Every row comes from one small tree of marks. The marks that hang from a mark follow it in brackets, in the order of their numbers. Every link used is in the known rows. Which tree was each row made from?
In the rows, 128 means zero.
Known rows
q553{q611 q646 q697{q978{q868}}}: [100 135 117 161 140 102 101 107  45 125 119 111 155 121 148 108 130 109
 135 103 157 151 181 136 156 159 111  93 228 124 130 144 121 102 139  86
 135 146 183 190 162 139 126 163]
q611{q553{q646 q697}}: [132 131 115 116 131 153 148  76 131 154  59 105 130 167 173 183 164 135
 145 121 134 119 131 176 125  88 133  99 185 130 136  93 150 107 139 116
 155 161 126 106 131 183 127 144]
q611{q553{q697}}: [139 119 130 140 124 165 162  80 133 146  76 141 138 149 156 174 155 143
 138 127 119 111 102 166 107 105 137 116 139 134 141 110 148 136 151 137
 149 156 111 100 114 194 128 137]
q646{q553{q697} q611}: [110 134 123 126 166 151 177  89  35 110  78 158 138 172 136 164 155 126
 111 129 134 111 110 143 120  98 124 140 117 175 125 128 124 114 107 129
 109 122 112 117 148 154 129 111]
q666{q339{q646} q796 q978}: [171  99 185 130 124 150 170 131 123 111 118 179 141 142 155 122  74 157
 139 120  63  87 167 145 126  94 160 146  58  93  53  89 140 187 118 137
 143 145 101  56  77 105 120 149]
q611{q553{q697{q339{q646} q978}}}: [162 148 135 102  87 155 144 177  84 155 125 143 162 138 135 137 117  70
  70 122 123  81 123 138 125 122 140 140 145 107 128 123 180  97 162  97
 154 192 116  96 139 120 104 167]
q767{q978{q868}}: [157 103 138 145 129 131 131  95 130 147 129 122 137  82 141  91 117 133
 154 137 122 152 175 112 122 136 134 129 136  85 104 127 116 177 143 155
 144  98 138 122 131 120 122 145]
q553{q646{q611} q697{q339 q978}}: [ 91 141 118 143 126 117 132 172  29 127 106 123 154 133 115 149 131  72
  80 101 154 101 156 126 146 132  96 142 173 137 138 117 135  94 146  87
 147 178 152 139 173 115 115 156]
q646{q553{q611 q697{q978}}}: [ 87 138 107 146 145 129 155 126  24 114 115 150 164 140 132 156 141 112
  88 112 132 125 121 147 131 130 127 125 166 151 136 158 131  80 106 107
 109 110 130 119 151 142 151 118]
q796{q611 q666 q978{q868}}: [138 126  82 187 179 106 101  42 108 125 136 124 137 147 100  71 117 143
 201  97 116 191 221  98 113 127 139 100  78 146  91 175  49 194 119 172
 126  62 169 194 119  83 140 141]
q978{q91 q553{q646{q611}} q868}: [147 145 126 118 119 131 128 103 155 112  99 107  61 152 114  89 170 151
 138 191 143 152 113 107 129 147 106 121 155 113 112 120 119 154 101 102
 120 180 148 194 163 128 120 126]
q666{q697}: [159  84 174 134 155 131 167 131 141 122 128 150 151 105 147 175 138 129
 147 116  89 105 133 154 117  94 152 123  93  83 116 110 117 190 144 156
 146  98 137 111 108 153 103 121]
q339{q646{q553{q697{q978}} q611}}: [115 163 126  64 146 168 163 150   6 116 116 155 146 176 127 120 140  96
  71 132 134 101 118 142 138 114 133 141 127 167 115 125 140  74 102  82
 115 136 110 111 175 115 116 135]
q339{q646{q553}}: [147 146 157  30 152 151 171 116  96 123 111 136 140 156 162 120 128 125
 123 153  97  98 135 149 134  70 165 118  96 113  91 114 159 144 100 132
 129  78 106  68 123 142 101 113]
q796{q611 q666{q697}}: [141 107 114 150 183 104 137 124 116 111 166 146 167 147 114 153 119 118
 176  72  94 138 179 128 112  99 142 110  52 104  89 141  65 213 132 161
 113  58 157 160 123  86  83 115]
q697{q339 q978{q868}}: [152 125 129 155 105  73 151 155  88 139 158 133 167  75 115  90 102  77
 102 118 128 110 196  92 134 143 118 163 129  88 123 139 145 179 168 141
 153 128 159 138 133 106 109 143]
q666{q697 q796}: [183  81 174 144 132 133 170 103 136 134 136 136 157  96 140 154 127 147
 137 108  96 104 144 142 117 106 150 148  50 112  85 103 127 184 127 158
 136 107 106  94  91 150 127 120]
q646{q553{q697{q978{q868}}} q611}: [130 149  90 148 148 117 168  96   7 121 117 162 151 143 118 110 144  96
  90 121 162 133 155 113 138 148 114 161 151 171 127 150 125 106 117 114
 104 143 140 173 172 122 133 127]
q697{q978{q91 q767 q868}}: [122 137 112 135  95  96 136 119 158 135 190 120 104  74 110  75 124 132
 131 153 141 148 142  89 133 167  88 149 115 125 130 114 137 136 144 140
 105 131 123 169 114 138 158 127]
q978{q91 q553{q646} q697 q868}: [185 124 124 135 105  91  97  98 239 157 143 115  74 121 123  82 156 159
 157 171 149 168 163 103 136 149 142 123 174  94 146 112 116 122 116 129
 132 155 142 166 132 128 164 127]
q547{q697{q339{q646} q978{q553}}}: [160 172 158  68  92 113 124 193 147 140 151 125 150 128 112  89 123  73
  58 117  94  87 120 113 112 149 147 151 130 136 160 136 177 108 153  94
 171 159 130  73 133 141  97 157]
q547{q697{q339{q646} q978}}: [139 164 174  81 105  93 120 188 110 130 153 135 168 115 123  85  94  59
  70  91  90  77 160 116 122 138 140 149 121 130 137 110 174 120 160  99
 165 134 149  78 124 134  90 168]
q646{q553{q697{q339}} q611}: [128 134 120 143 148 124 176 128  20 106  96 173 159 152 123 172 133  94
  79 118 140  96 116 123 128 110 115 162 114 155 121 144 145 126 120 123
 113 145 117 121 147 123 119 116]
q978{q553{q611} q697 q767 q868}: [178  84 144 177 102 124 102 127 198 125 199 107 100  66 137  68 138 157
 161 149 141 214  73 124 142 167 147 114 144 144 168 214 140 152 125 146
 109 113 103 168 119 154 151 123]
q547{q697{q978{q611{q553}}}}: [127 160 109 136 108 129 107 130 155 135 127 111 144 155 123 123 117 113
 102  92 127 103  93 141 105 146 134 145 125 180 155 133 149 105 141 110
 128 131 140  91 138 150 114 128]
q868{q978{q611{q553{q646}} q697}}: [126  83 119 116 112 148  94 123 201 159 115  88 112 122 135 142 113 156
 164 124 163 150 135 192 167 113 156 107 165 136 139 107 125  83  93 151
 125  89 107 112 140  79 144 108]
q611{q553{q646 q697{q978{q91}}}}: [111 159  91 122  96 137 139 106 138 159  98 124 109 166 129 165 164 129
 104 139 147 112 141 144 117 126 106 118 185 121 140  70 150  58 129  88
 129 197 129 130 146 151 162 144]
q646{q553{q697}}: [114 133 118 116 165 125 181  76  81 135  89 155 156 160 152 174 150 133
 120 122 130 104 143 147 116  89 138 135 126 141 128 111 126 113 123 149
 123 108 119  98 118 167 143 109]
q767{q978}: [119 100 151 127 131 153 137 120 135 150 115 119 132  92 142 136 127 139
 143 136 106 139 140 135 111 109 141 129 121  90 114 113 120 154 141 143
 144  84 119  76 126 128 125 141]
q796{q666 q978{q91 q611 q868}}: [117 146  75 179 158 108  59  60 145 111 135 141 101 144  90  79  90 161
 188 125 137 166 153  65 117 177 118 115  79 131  81 143  45 174 110 156
  97  98 166 211 105  54 167 104]
q796{q666{q978{q91}}}: [ 95 116 115 160 137 101 135 127 147 118 135 176 104 147 120 148 110 156
 158 129  87 124 155 110 113 144 118 120  83  80 103  85  81 167 124 165
 107 108 162 164  92  99 142  99]
q978{q91 q553 q697{q339{q646}}}: [191 128 174  98  78 125 104 192 229 144 172 158  93 115 105  95 124 131
 103 181 110 117 106  96 118 135 159 148 106  71 136 126 145 124 126 116
 134 165 107 110 111 101 131 138]
q547{q697{q339 q978{q767}}}: [114 140 131 137  94  74 132 177 132 131 182 112 156  76 117 110 106  77
  78  79 120 114 135 109 123 153 101 162 113 174 177 128 180 112 168 134
 141 118 121  90 105 165 125 140]
q553{q646{q611} q697{q978{q868}}}: [105 145 106 146 142 118 120 103  36 127 109 115 137 142 128  98 139  96
 121 108 165 130 180 123 154 150  99 124 197 151 132 116 113 105 139  89
 140 166 173 194 185 129 120 161]
q646{q611{q553{q697}}}: [129 121 136 155 125 181 163 104  95 120  67 150 120 170 141 161 162 134
 123 134 124 125  65 164 108 108 121 123 133 159 132 124 140 136 133 121
 127 171 110 126 144 169 119 143]
q697{q339}: [129 108 164 139 126 103 157 152 121 120 117 137 155  99 131 145 115 112
 123 125 103  92 146 121 121 103 127 143 100  87 120 121 144 193 158 155
 154 112 135  83 105 138  94 126]

Write each row's tree
[114 144  84 159 108 182  88 101 162 150 107 145 103 153 118 172 120 165
 129 144 155 128  75 117  98 153 114 128 127 119 106 113 105  71 123 113
  97 174 109 125 132  96 153 132] => q767{q978{q91 q611{q553{q697}}}}
[124 154 144  68 163 180 164 113  30  99  88 161 135 186 147 132 141 118
 107 141 120 103 105 151 134  90 143 129 114 158  98 118 139 108  98 101
 113 125 106 106 154 140 100 129] => q339{q646{q553{q697} q611}}
[ 97 120 145 159 138 106 111 147  51 109  92 120 159 129 153 161 126 107
 125 102 129 120 142 147 142 122 114  92 192 101 126 137 139 121 134 100
 147 146 162 136 133 131 108 153] => q553{q611 q646 q697{q339}}
[177 142 138  89 135 110 101 178 125 127 172 149 151 139 125 109  74 109
 103 124 137 102 133 114 151  98 172 155  80 115 108 163 144 120  98 128
 112  86 118  82 127  57 109 105] => q978{q611 q697{q339{q646{q553}}}}
[123 146 153  81 161 161 142 114  41  94 101 156 152 170 169 139 130 126
 120 134 108 117 105 162 130  94 154  93 144 129  98 148 145 101  93 102
 110 108 122 104 132 147 108 128] => q339{q646{q553{q611 q697}}}
[104 129 137 144 144 122 129 144  51 115  80 127 144 150 136 158 131  95
 115 107 143 104 144 134 143 114 105 124 162 131 124 111 129 122 140 103
 147 167 149 141 155 131 101 149] => q553{q646{q611} q697{q339}}
[111 165 117 108  82 109 127 148 220 138 169 110  89 109  92 109 158 134
  92 145 121 137  75 103  96 178  97 153 112 184 192 116 151  76 137 120
 121 158 100 118 108 185 170 126] => q547{q697{q978{q91 q553 q767}}}
[103 106 110  89 129 170 115 108 156 142  79  74 117 137 138 159 126 156
 159 131 151 128 120 196 160 106 135  99 160 127 112 101 137 103  98 149
 132  97 112 115 140  90 109 100] => q868{q978{q611{q553{q646}}}}
[ 83 108  92 104 141 180 107 117 172 135 134  96 127 102 114 166 128 170
 152 132 178 132  62 146 142 164 117 127 121 186 162 150  94  62 131 172
 121 115  67 156 110 121 156  93] => q868{q978{q553{q697} q611 q767}}
[ 71 155 109 127 121 120 103 148 145 118 146 131 116 129  94 120 104 143
 124 144 135 100 120  98 121 145 102 147  95 107 119 114  95 124 129 120
 106 115 149 135 137  91 143 102] => q697{q978{q91 q611}}
[134 128 132 135 116 107 134  87 177 120 167 126  92  88 134  89 118 159
 162 164 132 150 123  99 126 145  97 134  95 119 115 107 138 172 137 161
 102 121 120 171  93 162 145 121] => q978{q91 q767 q868}
[129 131 121  95 106 153 112 130 200 164 105  90  78 120 119 141 169 164
 129 179 119 156 125 121 111 130 118 114 160  75 125  99 127  97 106 103
 137 148 118 109 144 115 157 127] => q767{q978{q91 q553{q646}}}
[144 147  88 128 116 138  93 107 215 119 179 102  80 112 108  93 128 177
 160 173 161 155  64  77 119 177 104 141  90 142 124 162 107 147 125 146
  92 141 112 188 110 124 147  93] => q978{q91 q553 q611 q767 q868}
[109 116  68 136 150 145 102 156 178 128 182 106 112 138 124 149 107 163
 167 104 130 153  78 113 129 168 131 120  67 144 136 175  85 149 120 166
  98  93 121 163 108  92 127  69] => q796{q666{q978{q553 q611 q767}}}
[146  90 160 133 119 130  97 154 183 134 125  94  98 117 146 118 164 154
 151 144 121 178 103 159 141 118 159  88 186 117 159 171 131 121  99 109
 143 111 136 122 146 152 135 127] => q978{q553{q611 q646} q697}
[120 130  85 132 131 179 115  99 155 132 129 105 124 143 149 171 120 152
 150 112 160 127  48 146 127 125 118 123 111 177 142 145 130 107 143 141
 111 147  89 128 106 165 136 112] => q978{q611{q553{q697}} q767}
[102 124 128 138 164 133 155  94  44 101  90 153 154 150 157 169 145 138
 125 125 120 131 105 155 123 109 137 109 149 145 118 153 131 117 102 126
 107  98 123 114 126 159 133 113] => q646{q553{q611 q697}}
[151  99 130 197 118 101 165 110 174  98 156 186 100  99 133 130  85 158
 154 144 106 143 148 104 126 149 100 147  97  91 100  98 133 189 133 166
  93 169 125 167  71 111 154 128] => q666{q339 q978{q91 q767 q868}}
[ 76 121 147 134 156 131 110 103  73 109  77 108 141 150 167 158 143 138
 157 111 126 137 131 166 139 109 124  74 197 123 124 126 121 114 124 104
 140 123 156 132 135 165 113 145] => q553{q611 q646 q697}
[177  91 123 206 152 107  95  55 175 148 157 133 115 105  99  66 118 156
 194 118 139 197 201 115 128 112 157 111 109 146 127 176  68 144 120 163
 134  90 153 166 112 100 171 159] => q796{q611 q978{q697 q868}}
[112 124 113 169 175  93 145 108 112  88 126 165 160 166 110 129  86 122
 178  78  86 133 199 109  94  91 135 121  62 122  84 136  71 252 140 161
 120  67 141 107 120  86  98 136] => q796{q611 q666{q339}}
[ 98 115 121 139 116 114  79 140 234 122 197 127  84  99 113 115  94 173
 166 141 155 151  81 102 130 138 119 138  74 142 144 125 102 117 119 152
  83  96 106 135  98 109 173  98] => q978{q91 q611 q697 q767}
[175 101 143 133 104  96 119 166 202 168 134 104 122 103 129 134 149 115
 117 133 134 135 146 126 137 114 155 134 161  94 166 143 149 129 137 130
 165 137 128  99 131 129 136 128] => q978{q553{q646} q697{q339}}
[178 112 148 191  88  52 114 134 187 139 175 176 118  85 109  82  92 119
 132 146 138 134 182  73 130 153 124 162 121  76 124 114 132 175 149 153
 118 145 153 163 100 100 147 139] => q978{q91 q697{q339} q868}
[119 101 148 145 102 107 124 131 230 135 188 138  80  80 125 111 125 162
 157 155 131 157 106 113 123 128 125 139  94 130 156 103 128 128 131 158
 100 106  91 123  87 151 175 114] => q978{q91 q697 q767}
[124 126 129 143 127 127 108 150  96 124  91 106 143 140 143 168 156 115
 114 123 132 128 105 138 134 133 123  97 198 111 146 169 134 103 130  93
 151 172 150 138 145 148 112 141] => q978{q553{q611 q646 q697{q339}}}
[133 141 164  90 138 136 131 153  90 124 115 152 163 134 147 138  97  98
 119 123 112  73 145 124 126 106 145 127 123  98 112 108 141 135 159 117
 162 149 135 103 111 132  88 162] => q553{q697{q339{q646}}}
[134 146  90 120  99 122 108 172 111 145 126  78 143 129 121 153 114  91
  94 107 149 104 132 135 147 113 123 139 151 108 124 142 162 113 130 102
 144 149 148 105 164  86 109 123] => q697{q339 q978{q611{q553{q646}}}}
[144 156 192  80 123 102 121 159 136 111 126 147 158 139 146  98  95  89
 106 109  80  81 147 124 114 112 147 132 106 125 124 104 172 154 150 122
 162 122 144  73  98 152  74 157] => q547{q697{q339{q646}}}
[124 141 170 105 138 158 132 168  50 100 104 162 145 149 136 123 104  93
 102 127 115  85 108 129 135 113 124 134 115 124 105 126 136 141 140  99
 144 167 129 128 138 110  76 155] => q553{q697{q339{q646{q611}}}}
[149 102 124 157 132 132 134 189 101 114 171 133 150 108 107 144 148 104
 115 101  90 156  97 132 113 170 146 109 120 103 132 191 101 171 122 120
 113  97 143 162 156  96 112  96] => q796{q666{q697{q978{q553{q611}}}}}
[180 120 170  87 119 128 145 190  83 112 151 167 132 139 128  89 107  91
  83 141 122 122 120 131 152  91 159 160  93 125 109 143 172 135  92 117
 114 109 105  89 150  79 106 126] => q978{q697{q339{q646{q553 q611}}}}
[ 83 124 135 126 164 148 131 108  68 117  65 115 126 165 150 153 155 126
 141 118 139 118 135 154 136 104 111 106 170 150 128  97 109 115 125 102
 142 146 145 138 156 162 111 142] => q553{q646{q611} q697}
[ 85 104 129  99 144 180 140 118 112 129  61  98 109 139 119 160 174 149
 132 144 155 139 108 181 149 134 115 107 188 162 152 108 103  64 110 124
 149 152 102 157 165 132 132 122] => q868{q978{q553{q646{q611} q697}}}
[ 88 110 118  67 101 149 135 127 222 138 127  68  70  91 117 145 161 172
 148 186 143 159 102 155 147 141  98 113 144 124 144  95 140  73  98 159
 120 120  70 150 112 139 166  97] => q868{q978{q91 q553{q646} q767}}
[ 83 160 123 128 136 105  92 141 132 117 141 117 156 137 112 111 102 112
 118  81 127  99 134 117 110 146 130 145 118 175 157 124 112 111 146 118
 138  98 166 102 131 134 114 122] => q547{q697{q978{q611}}}
[107 152  91  89 133 141 101 153 147 145 123  63 126 142 111 136 143 131
 125 131 151 121 120 127 140 130 135 124 157 126 148 151 112 103 120 101
 150 122 147 117 170 111 122 104] => q697{q978{q553{q646} q611}}
[ 90 128 102 139 141 161  86  99 193 113 141 108  72 106  97 126 114 187
 168 150 136 162  71 105 121 137 107 120  62 158 124 145 100 100 102 148
  96 110 103 150  81 121 193 102] => q796{q978{q91 q611 q767}}
[130 148 125 135 114  73 130 110 149 133 186 105 143  83 129  64 112  98
 121  93 133 146 156 108 127 180 107 143 132 190 165 125 156 130 165 143
 128 111 135 143 108 182 133 147] => q547{q697{q978{q767 q868}}}
[130 141 108 122  68 111 147 200 182 144 186 118 100  77  82 128 140 121
  72 166 134 124  82  84 121 165  89 171  96 120 160 150 161 111 147 129
 120 171  88 126 116 131 161 112] => q697{q339 q978{q91 q553 q767}}
[160 102 145 112 123 119 119 127 215 164 122  95 104 123 142 128 164 148
 150 144 128 151 138 145 131 102 165 116 170 118 169 133 125 120 125 132
 161 116 124  97 136 158 141 118] => q978{q553{q646} q697}
